Every row comes from one small tree of marks. Brackets hold a mark, then the marks that hang from it, in alphabetical order. Every link used is in the known rows. Which tree was each row made from?
Known rows
(nelu bugi kotudi): [-8 -6 -3  5  1  5 -2  1 -2  0 -2  3 -3 -4 -1  3  4 -9  0  6  1  2  5 -4
  2 10  0 -2  5 -3 -7 -1  2 -4  1  3 -2]
(bugi (gigotes bofup kotudi) nanu nelu zavag zorinud): [-21  13 -15 -13  -3  -3   4  -8  -7   3   3  -3  11   6   4  -6  -8   1
  10  -9  -3  -5  -2   5  -1 -21   5   6  -2  -7  14   0 -19  18   7 -16
  -2]
(nelu (bugi gigotes zavag (zorinud togib))): [  6  19  -1  -7  -5  -5   0 -17  -1   3  -1   1   2   4   1   3  -7   0
   6  -1   5  -3  -4  16   2   8   5   1   3  -3  13  -5  -9  18   7  -1
   3]
(kenud nelu): [ 12  -9   4  -9   3   3  -1   3   4  -4   3  -1  -3   0  -2   2  -1  17
  -9   1   1  -1   2  -9   3  -7  -3  -1   0   4 -11   3   7 -10  -2   4
   0]
(bugi gigotes zorinud): [  4   2   5  -6  -2  -4  -3 -10   0   1  -3   1   4   0   1   1  -2   9
  -5   0   4  -1  -2  10   1   6   3   1  -3  -1   6   1  -6  -2   4  -1
   1]
(zurot (zulibo gigotes)): [  4 -13  10   3   0  -1  -1  -7   5  -3   1  -2   1  -1   5  -1   9   8
  -8   3  -1   1  -4  -1  -2   8  -6  -2  -2   0   7   3   8 -16  -3   6
   4]
(togib madol): [ 14   0   7 -10   1  -2   0   0   4  -3   0   2  -3  -4   1   1   0   9
  -5   4  -1   1   0  -7   5  -7   3   0  -4   1  -1   2   5   4   0  11
   1]
(nelu (bugi gigotes zavag) (kenud (butuk ruvok)) kotudi): [ 1 -1  2  7 -3  2 -2  5 -3  1  3  0 -3  1 -4  3  5 -5  6  2  3  6  3 15
 -5 10 -1 -2  4 -2 -5 -5  2 13  9 -6  0]
(kenud (butuk ruvok) (nelu (kotudi gigotes))): [ 15  -8  10  11   0   8  -2  12   4  -4   7   0  -6   6  -7   0   7  21
  -2  -1   1   2  15  -7  -1   3  -4  -3   5   2 -11   2  12  -9   0  -1
  -1]
(kotudi gigotes): [ -4  -5  13  -1  -2   1  -2  -4   4  -2   4   2  -4  -3   2   2   3   4
  -5   5   2  -2   4  -9   1   8   0  -2  -3   1   1   1   8 -19  -4   4
   1]
(zurot bofup zulibo): [  6 -14   8  -2   3  -2   2  -8   5  -2   2   3   8  -2   5  -6   1  26
  -5   0  -2  -2  -4  -5   0 -10  -5   1  -1  -1   6   1   0 -14   0   6
   4]
(zulibo (gigotes kotudi) zurot): [ -1 -13  11   6  -1  -2  -1   2  -1  -3 -10  -3  -5   1   7  -1   6 -11
 -10   6  -1   4  -2  -4   1  18  -5  -2   1  -1  -5   3   9  -4  -3   5
  -1]
(zorinud (togib madol)): [ 21  14   7 -11   0   1   1  -2   5  -1  -1   2  -2   2   1   2  -3   7
  -4   3  -1   0  -3  -4   7  -7   2  -1  -1   4   4   1   5  11  -2   6
   2]
(kenud butuk (nelu bugi ruvok)): [ 22  -9  -1  14   4  -1   0  10   2  -1  -1  -1  -6  -3  -6   4   2   3
  -2   0   2   0   3 -11   0   4  -3   0   6   9 -10   1   9 -10  -5   7
  -4]
(kenud (nelu (bugi nanu (zorinud madol)) kotudi ruvok)): [ -3   7 -18   8   2   5   4  14  -5   3  -8  -2   4  -2  -8   0  -4 -19
  11  -8   0   2   3   7   0  11   0   2   3   1  -7  -1  -3  11   0   2
  -1]
(gigotes kotudi): [ 3 -8  0  0  1  4 -2 -1 -1 -1  3 -2 -1  1  5  1  1  6 -9  5  0  1 -1 -6
  5 -6 -1  1 -3  3 -1  3  3 -3  1 -1 -5]
(togib zorinud): [ 7 -6  6 -4  0 -1 -5 -1  0 -1 -4  3 -6 -3  0  3  4 10 -3  7  2  0  0 -3
  4 -4  5  0 -4  4 -5  2 -3 -6 -4  7 -1]
(bugi nanu nelu zavag): [-16  12  -8 -21   3  -4   5  -1   3  -1   3  -4   1   5  -1   0 -11   8
   5  -3  -1  -1   1 -13  -1 -24   5   2  -7   1   4  -2  -6   8   0   4
  -1]
(zurot bofup (zulibo (gigotes kotudi))): [  2 -21  12   7   1   0   2 -11   0  -2   2  -1   7   1  11  -7   8  15
  -8   2  -1   0  -4   6  -1   2  -9   1   1  -3   6   3   3 -10   0   2
   2]
(kenud (nelu ruvok)): [  9  -6   1   5   4   0   1  10   4  -2   2  -2  -3  -1  -6   3  -3   2
  -4  -1  -1   0   1  -8   0  -3  -4  -1   0   5 -10   4   7 -12  -3   4
  -1]
(nelu kenud kotudi ruvok): [-13  -7   0  15   3   2  -2  12  -1   2   0   0  -3  -3  -4   2   0 -29
  -2   4  -3   6  -2   4  -1   6  -4  -3   0   1 -13   0   4 -10  -4  -2
  -1]
(kenud butuk (nelu bugi kotudi ruvok)): [ 11  -8  -2  19   4   2  -1  13   0   0  -1  -2  -5  -2  -9   3   4  -5
   0   0   0   4   8  -3   0   9  -4  -1  10   5 -15   0   6  -5  -3   3
  -4]
(kotudi (gigotes bofup)): [ -6  -7   7   2  -3   3  -1  -3   1   0   8   6  -2  -4   5  -3   7  -1
  -3   4  -2  -6   1 -13   0   2  -1  -2   0  -2   0   3   7 -19  -5  -5
   2]
(kenud (butuk ruvok) nelu): [ 32  -6   1   1   3   4  -1  12   5  -6   5  -1  -6   4  -5   2   2  35
  -8  -1   1   1   5 -16   0 -11  -3  -1  -1   9 -11   3  10  -3   2   3
  -3]
(bugi nanu zorinud): [  1   7 -10  -9  -1  -2  -2   0   1   1  -5   1   2  -2   2  -1  -6  11
  -3   0   3  -1  -1  -7   2 -12   6   2  -8   3   5  -1  -6   0  -1   7
  -2]
(zorinud madol togib): [ 16  15   2 -14   1   3   2  -4   2  -1   2  -1   2   4   4   2  -3   3
  -5   4  -1  -2  -8  -3   5   3  -1  -2  -3   8   1   0   6  10  -4  -2
   0]
(bugi (gigotes bofup) nanu (nelu ruvok) zorinud): [-16  16 -13   1   1  -6   4   2  -4   4  -7   1   9  -2  -4  -3  -7 -15
  11 -11  -4  -4  -4  -3  -6  -8   3   4  -1  -4  11   1 -14  -4   1 -12
  -1]
(madol togib zorinud): [15  0  1  0  3 11 -4  1  1 -1 -6  4 -6 -3  1  3  8 21 -7 -1  0 -3  2  2
  6 -8  5  1 -8  3  6  1 -4  2 -7  4 -2]
(bugi gigotes nelu): [ -7   4   9 -14   3  -2   2  -7   1  -3  -2  -2   3   2  -2   4  -4   3
  -1  -2   0  -1   0  -2  -1   0   0   0  -1  -2   4   1  -4 -10   2  -5
  -1]
(runat zavag): [-4 -6  3 -1  2  2 -5  1  4 -3 10  1 -7 -2  3  1  1  3 -9  5 -3 -2 -1 -3
  0 -6  3 -2 -3  3  2  2  0  6 -1 10 -3]
(kenud (butuk ruvok) (nelu bugi)): [ 31  -7  -3   7   2   5  -1  12   2  -4   0   1  -7   0  -6   4   4  24
  -2  -1   3  -1   6 -16   0  -3  -2  -1   4   6 -11   2  10  -5   3   6
  -3]
(bugi (gigotes kotudi) nanu (nelu kenud ruvok) zorinud): [-18   8  -9   3   1  -2   2   6  -7   4 -10  -5   7   2  -3   2 -11 -26
   9  -9   0   2  -7  11  -4  -3   1   5  -4  -1   7  -1 -13  -4   1 -11
  -4]
(madol zorinud): [ 12 -10  -1  -6   2   4  -6  -3   3   0   1   1  -4  -4   2   2   5  18
  -9   3   1  -2   0   1   4  -8   2   1  -5   4  -4   1  -5  -6  -6   5
  -2]
(bugi gigotes nanu (zorinud madol togib)): [ 11  29  -4 -22  -2  -1   4  -7  -1   2  -7  -2  10   5   4   0  -8   2
   1  -5   3  -2  -8  13   2   8   3   3  -4   6  17  -3  -6  18   1  -7
   1]
(nelu kenud): [  1 -10   4  -5   0   2  -4   2   1  -1   0   2  -4  -4   1   2   0  -4
  -9   6   1   1  -6  -4   1  -2  -2  -2  -5   4 -10   0   6 -12  -5   1
   0]
(zulibo (gigotes kotudi) (zurot bofup)): [ -2 -16  16   4   0  -6   2   0  -2  -2  -9   1   0   0   9  -6   4  -4
 -11   4   0   2  -2   0   0  14  -7  -2   3  -3  -7   2   6  -4  -3   6
   0]
(gigotes bofup): [  0  -5  -4  -1   0   1  -1  -1  -1   0   6   4   0  -4   5  -4   4   4
  -6   3  -3  -4  -3 -16   2  -9  -1  -1  -1   0  -4   3   3  -8  -2  -5
   0]
(kenud (butuk ruvok) (nelu (bugi gigotes zavag) kotudi)): [13  0  1  3 -1  3  1  5  1 -2  5 -2 -2  5 -7  2  4 17  6 -3  3  4 12 11
 -4  7 -2 -1  9 -2 -6 -2  3 16 11 -3  1]

Which tree is each row?
[  1 -10  -2   2  -6   2  -2  -7  -8   2   7   1   1  -3   7  -3   6  -9
   0   2   1  -1  -5  10  -2   2  -2   2   5   0  -1  -3  -2  10   3 -17
  -1]
(nelu (bugi (gigotes bofup kotudi) zavag) (kenud butuk))
[ 17  23   0 -11   1  -3   1  -5   2   0  -5   1   1   7  -3   2 -11   6
   5  -4  -2  -3  -5  -6   7 -18   6   1  -1  -1   5   1  -7  12  -1   4
   2]
(bugi nelu (zorinud (togib madol)))
[  4 -18   6   8   0   3  -1  -8   1  -3   2  -4   3   2   9  -2   9   6
  -8   3  -2   2  -3   2   0   6  -7   0  -2   0   8   4   7 -10  -1   0
   0]
(zurot (zulibo (gigotes kotudi)))
[ -6 -10  12   0   0   8  -1   3   3  -3   5   1  -4   3  -4   0   4   4
  -2   1   1  -1  12   1   1   8  -4  -3   5  -3 -11   2   8 -16  -4   1
   2]
(kenud (nelu (kotudi gigotes)))
[-13  14 -10   1  -3  -9   4  -2  -1   5  -6  -1   3  -5  -2   1  -8 -14
  12  -5   4   1  -1  12  -4   8   7   4  -3  -3  14  -5 -11  13   6   4
   1]
(nelu (bugi gigotes nanu zavag zorinud) ruvok)
[ 15  -1  -7   6   3  -2   3  14   2   0  -5  -2  -4  -5  -7   2  -2   2
   1  -3   3   1   4 -14  -2   0   0   3   3  10  -5  -1   5  -6  -6   8
  -5]
(kenud butuk (nelu (bugi nanu) ruvok))
[ -7  -1  -7  10   0  -6   2   1   2   1   3   0  -5  -5  -2   3  -3 -13
   5   3   0   1   0  -4  -1   3   2  -1  -1   0  -1  -2   2   3   2   9
   0]
(nelu (bugi zavag) ruvok)
[-23   7  -6   1  -6  -1   0  -4  -2   4   0   3   0  -1   0  -2  -3 -10
  13   0   4  -1   9   7   0   6   8   1   0  -8   7  -6  -7   9   1   7
   3]
(nelu (bugi nanu zavag zorinud) (kotudi gigotes))
[ 25  16  -7   5   1   0  -3   7   0   0  -3   1  -3  11  -5   3  -8  10
   3  -4   0   0  -9  -9   0 -19   2  -2  -2   6  -4  -1  -3   2  -2  -7
  -3]
(bugi (nelu (kenud (butuk ruvok))) (zorinud togib))
[ -7   4  -7   0  -6  -5  -1 -15  -5   4   3   5   4  -4   4  -3   1  -2
   6  -2   1  -5  -3  10  -1   4   4   1   3  -8   7  -2 -10  11   8  -6
   4]
(nelu (bugi (gigotes bofup) zavag zorinud))
[-31  -4  -7  21  -3   7   1  14  -7   6  -3   7  -2 -13  -3  -3   5 -48
  13  -1  -3  -1   2  -4  -6  18  -2  -1   5  -5  -4  -3   3 -19  -8  -8
   1]
(nelu (bugi nanu) kenud (kotudi (gigotes bofup)) ruvok)
[-16   0  -7  15   1  -3   1   4   0   3   4  -1  -4  -2  -4   2   0 -22
   7   4  -2   3   5   4  -1   7   1  -2   4  -4  -5  -3   1   8   3   5
   0]
(nelu (bugi zavag) kotudi ruvok)
[ -3   5 -13  19   2   1   1   6  -5   5  -7   1   2  -3  -3   1   1 -26
   8   0  -2   2  -1   8   2  17   1  -1   2  -1  -6  -1  -2   9   2   3
   1]
(nelu (bugi (zorinud madol)) kotudi ruvok)
[ -7   1   5 -10  -3  -4   1 -12   1   0   2   1  -1  -3   2   4   0   0
   2   2   4   0   1   9  -1  10   3   0   1  -3   7  -3  -1   6   7   2
   2]
(nelu (bugi gigotes zavag))
[ -5 -14   4  10  -3   0  -1   2  -5  -1  -6   1  -3  -2   9  -6  10 -16
  -8   4  -5   0  -4 -10  -1  14  -8  -2   4  -3  -6   5   8  -4  -3  -6
  -1]
(zulibo (gigotes bofup kotudi) zurot)
[-21   0   9  -1   2   3   0  -1   1  -1   2   0  -1   5  -3   2   1  -8
   4   1  -2  -1   9  -8   0   3   0  -2   3  -6  -3   1   2 -16  -4  -3
   1]
(bugi (nelu (kotudi gigotes)))
[ -4  28 -10 -13  -4   4   7  -5  -5   2  -3   3  10   1   5  -7   0   5
   7 -10  -3  -4  -5  12   0  -5   7   4  -9  -4  21  -2 -10  34   4 -12
   4]
(bugi (gigotes bofup) nanu zavag (zorinud (madol togib)))
[ -1 -19   0  12  -2   5  -1  -8  -2  -1   6   0   4  -1  11  -7  13   1
  -5   2  -6  -2  -5  -3  -1   1  -9   0   2  -3   7   6   5 -11  -2 -10
   1]
(zurot (zulibo (gigotes bofup kotudi)))
[  6  -9  13  17   3   1  -1  11   4  -1   5  -2  -5   2  -7   0   5  -1
  -2   0  -1   3  12  -2  -2   9  -4  -2   7   5 -10   1  10 -15  -7   0
  -2]
(kenud butuk (nelu (kotudi gigotes) ruvok))
[-13  10   2 -24  -2  -5   4  -6   3  -1   2  -3   4   0   2   0  -6   9
   0  -1   3   1   1   7  -2  -4   5   3  -6   1  13  -3  -4  11   4   1
   0]
(bugi gigotes nanu zavag)
[  2 -17  14   1   2  -4   1 -12   5  -3   1   1   7  -2   8  -7   7  17
  -8   1  -1  -1  -4   2  -3   3  -8  -1   0  -3   5   2   4 -16  -2   8
   5]
(zurot bofup (zulibo gigotes))
[ 11  -7  -1  11   1   6  -4  14   0  -1   2   1  -5   2  -4   1   5   4
  -5   5  -1   7   2  -3  -2  -5  -3  -3  -1   5 -14   0   7  -2   1  -4
  -3]
(nelu (kenud (butuk ruvok)) kotudi)
[-24   3  -7 -11   4   5   0  10  -3   1  -5  -2   1   1  -5   1  -7 -16
   3  -2  -2   3   0  -5  -2 -12   1   0  -3  -1  -9  -2  -4  -7  -5  -5
  -2]
(bugi nanu (nelu kenud kotudi))
[ -3  20   2 -16  -3  -5  -1 -13  -1   2   0  -2   4  10  -2   3 -14  -6
   6  -5   2  -2 -11  17   0  -9   3   0  -2  -3   5  -4 -11  12   2 -11
   4]
(bugi gigotes (nelu kenud) zavag (zorinud togib))
[ -8   5 -15  -6  -2   2   0   3  -2   2  -2  -1   0   2  -5  -2  -7   3
   9  -5   4   0   8   6   1  -7   4   2   2  -5  -6  -4  -7  17   4   6
   2]
(kenud (nelu (bugi nanu zavag zorinud) kotudi))
[ -1 -14   3   7  -1   1  -1  -8   1  -1   5   2   3  -4   8  -6  13   3
  -6   2  -6  -2  -6  -7  -3   4  -7  -2   1  -3   6   4   6 -16  -3  -5
   5]
(zurot (zulibo (gigotes bofup)))
[ -7   9 -15  -8  -3  -5   0  -4   0   3  -2   1  -1  -3   1  -1  -7   3
   7  -1   5  -2   0  -3   1  -9   9   3  -6  -2   6  -4  -8  15   3  12
   0]
(nelu (bugi nanu zavag zorinud))
[-29   5  -5   3  -2  -2   3   6  -4   5  -4  -2   2  -6  -5   2  -3 -37
  12  -2   1   6   1  20  -7  16   1   1   2  -4   2  -7  -5   8   3  -5
   1]
(nelu (bugi gigotes nanu zavag) kenud kotudi ruvok)
[ 13  -8   4  12   3  -4  -3  10   2   1   1  -1  -5  -4  -2   2   1  -7
  -8   5   0   5  -6  -5  -2  -2  -3  -1  -2  11 -10  -1   8 -12  -8   2
  -4]
(nelu (kenud butuk) ruvok)
[-20  12  -1  -9   0  -5   0 -11  -2   1   2  -4   6   9  -4   0  -7   1
   7  -5  -1   1   4  17  -1  -7   4   1   2 -10   3  -2 -15  14   8  -6
   3]
(bugi gigotes (nelu kotudi) zavag zorinud)
[  8  24   2 -15  -3  -5   4 -14  -1   1   1  -5   7  14   0   1 -11   4
  11  -7  -1  -1  -4  19   5 -14   6   4   1  -6  16   0 -14  32   9  -6
   2]
(bugi (gigotes kotudi) nelu zavag (zorinud (togib madol)))
